Each row comes from the steps of one walk. Every step used is in the known rows, and no mark comes twice. Write the walk behind each row, first mark first.
In the rows, 128 means zero.
Known rows
e, r, w, p, y, u: [115  83 104 123 109 121 164 147  85  71 168 134 129 140 184  62  79 136
 120  83  45  93]
w, p: [115 130 134 123 137 154 165 132 109 123 124 145 167 182 101  63 107 139
 111 125  81 139]
v, r, w, u: [145 120  79 125 158 132 144 121 166 156 155 117 133 132 115 161 112  87
 111 113 141 108]
p, w, u: [138 143 112 102 146  88  87 121 120  87 157 115 135 123 178 135 107  85
 157 107 164  97]
e, r: [124 120 121 136  93 124 158 129 108 120 165 131  88 119 170  97 113 139
 137 137 106 102]
j, y: [128 112 132  91 130 187 122 166 127  87 121 101 169 137 113 166 127 162
 132 179 127 106]
u, y, r: [118 120 104 115 133 159 130 100  73  90 135  62 130 139 133 132 122 159
 171 136  83 135]
e, r, w, p: [114 100 113 129 112 122 169 136  97  92 171 146 112 140 167  67  74 135
 129  94  63  95]
r, g: [138 145 164 144 124 170 138 105 116 125 169 138 109  86 149 172 124 128
 138 117  65 129]
r, w, p, y, u, b: [107  75 101 113 146 140 131 143  91  60 143 118 180 158 133  85  75 116
 113  59  41 129]
v, r, g: [143 142 126 136 118 173 173 116 163 175 173 121  94 125 117 189 149 106
 115 136 104 122]
v, r: [136 131 101 125 121 143 166 132 172 177 143 114 108 154 102 158 152 105
 107 144 149 122]
u, b: [ 97 116 119 133 128 164 108 107 104 121 167  70 110 135  93 138 100 100
 145 154 110 164]
r, w: [124  96 112 123 150 108 119 134 126  91 139 138 135 120 142 131  89 117
 128  69 100 111]
v, r, w: [133 108  90 121 136 130 160 136 170 151 151 120 113 148 111 160 124  97
 107 103 129 110]
v, r, w, p, y: [132 105  86 113 127 146 173 145 158 138 141 129 145 169 107 132 127 106
  99  86 105 117]
u, y, p, w, r, g: [116 145 146 118 137 171 130  97  91 105 167  92 150 137  98 160 139 143
 145  98  49 168]
b, u, y, p, w, r, g: [140 128 147 105 137 211 134 117  79  68 126  73 178 140  78 169 172 181
 146  67  39 153]
w, r, g: [112 135 157 130 109 174 150 124 119 130 164 163 159 124  91 120 112 130
 115 140  62 156]
b, u: [150 115 130 112 133 176 130 140 106  83  94  94 160 136 102 147 164 170
 135  87 104 122]
p, y, u: [134  90 105 111 109 131 114 156 101  78 116 105 176 124 170 121 149 132
 110  94  89 124]
b, u, y: [142 115 121 105 131 210 116 116  90  52  98  54 162 131 102 163 162 189
 147  70  85 142]
e, r, w, u, b: [122 106  97 138 130 125 129 111  94  96 190 114 107 100 172 103  63 110
 147 115  92 100]
b, u, y, p, w: [144 124 133 103 144 192 126 120  83  67 109  60 169 146  88 168 177 180
 149  64  69 143]
v, r, w, p, y, u: [127  93  83 112 137 141 173 149 149 128 147 117 149 175 116 124 120 103
  90  91  88 113]
p, w: [121 126 127  95 114  84 109 142 126  79 152 120 107 145 172 133 125 100
 150  91 147 100]
v, r, w, p, y, u, b: [117  89  80 114 137 154 166 142 141 126 160  99 143 177 104 127 110  94
  96 100  81 126]

Write each row's walk
[139 120 100 130 192 134  98  96 104  98 149 110 176 101 128 146  80 115
 139  77  88 130] | r, w, u, y, p
[104 123 129  89 104  96 120 150 125  82 157 140 138 163 135 105 116 101
 136 105 132 119] | p, w, r
[ 94  85 114 126 155 138 111 127  84  97 172  55 127 150 127 111  87 102
 113 161  67 144] | y, u, b
[136 122 135 100 138 197 131 124  83  69 112  69 185 155  70 154 173 181
 142  71  61 152] | b, u, y, p, w, r
[135 154 140 130 175 106 126 114 102 162 168 116 157 146  92 142 136  90
 142 137 101 141] | y, p, w, u, b
[119  84 101 115 109 147 104 145  89  74 135  77 167 127 153 126 135 119
 119 107  80 142] | p, y, u, b
[145 128  84 128 170 147 148 109 154 163 159 103 144 137  95 172 123  97
 114 110 116 125] | v, r, w, u, y, p
[143 109 113 103 136 198 132 120  67  57  99  48 162 144 106 149 160 192
 165  92  72 127] | b, u, y, r
[133 139 100  96 148 103  88 106  93  68 161  83 137 129 180 136 103 100
 178 111 142 100] | p, w, u, y, r
[140  96  82 115 123 128 116 137  76  86 126 101 179 118 157 124 124 120
 163 105  92 112] | p, y, r, w, u, b
[126 110  92 118 141 142 178 138 161 148 149 129 131 174  98 129 115 102
  98 101 106 116] | v, r, w, p
[123  89 115  85 152 168 153 176  88  74 126 103 185 169 117 124  98 165
 152 182  79  80] | j, y, r, w, p
[150 162 111 139 188 164  98  73  97 139 143  89 185 101 107 150 116 127
 143 139 111 155] | w, u, y, p
[146 159 144 129 175  94 133 122 110 164 155 136 164 144 104 139 146 100
 136 128 107 129] | y, p, w, u
[109  99 114 112 123 168 148 145  82  85 128 109 194 182 119  62 112 132
 104 110  47 149] | w, p, y, u, b
[120  88 126  88 150 175 121 176 109  69 133  78 177 149 130 149 112 157
 113 189  93  99] | j, y, u
[127 116 114 111 115 150 173 149  81 106 107 139 195 184 123  56 131 148
 130 117  64 126] | w, p, y, r
[119 103 117 111 123 155 155 152  90  88 115 129 200 180 131  59 121 142
  99 102  54 137] | w, p, y, u
[130 105 121  89 138 169 145 171  95  93 123  92 169 155 119 145 125 167
 158 212 109  84] | j, y, r
[125 121 122 113 110 163 157 145 103 101 107 145 195 171 119  71 131 145
 112  95  77 142] | w, p, y
[123 144 155 120 146  99 156 143 114 161 155 153 165 171  74 118 153 111
 122 127  84 144] | y, p, w, r
[121 140 132 115 144 151 121 100  95 105 149  79 140 143 108 159 145 142
 148  95  78 158] | u, y, p, w
[134 146 154 125 154  91 149 137 114 159 151 140 144 159 100 138 158 110
 132 117  95 131] | y, p, w
[129 103  89 127 175 104 132 117  68 114 154  99 147 135 137 105  75 107
 174 153  87  95] | y, r, w, u, b
[123 128 121 124 131 180 134  89  67  88 155  67 121 118 144 153 120 160
 176 130  52 135] | u, y, r, g
[121  96 104 119 158 102 172 142  71 109 135 131 152 174 132  69  87 132
 156 132  59  90] | y, r, w, p
[128  89 113  87 149 159 140 174  94  75 128  97 173 151 126 147 106 162
 158 183  95  76] | j, y, r, w
[130 121 126 117 114 165 175 141  77 104 121 143 187 169 131  71 129 149
 133 113  42 126] | w, p, y, r, g
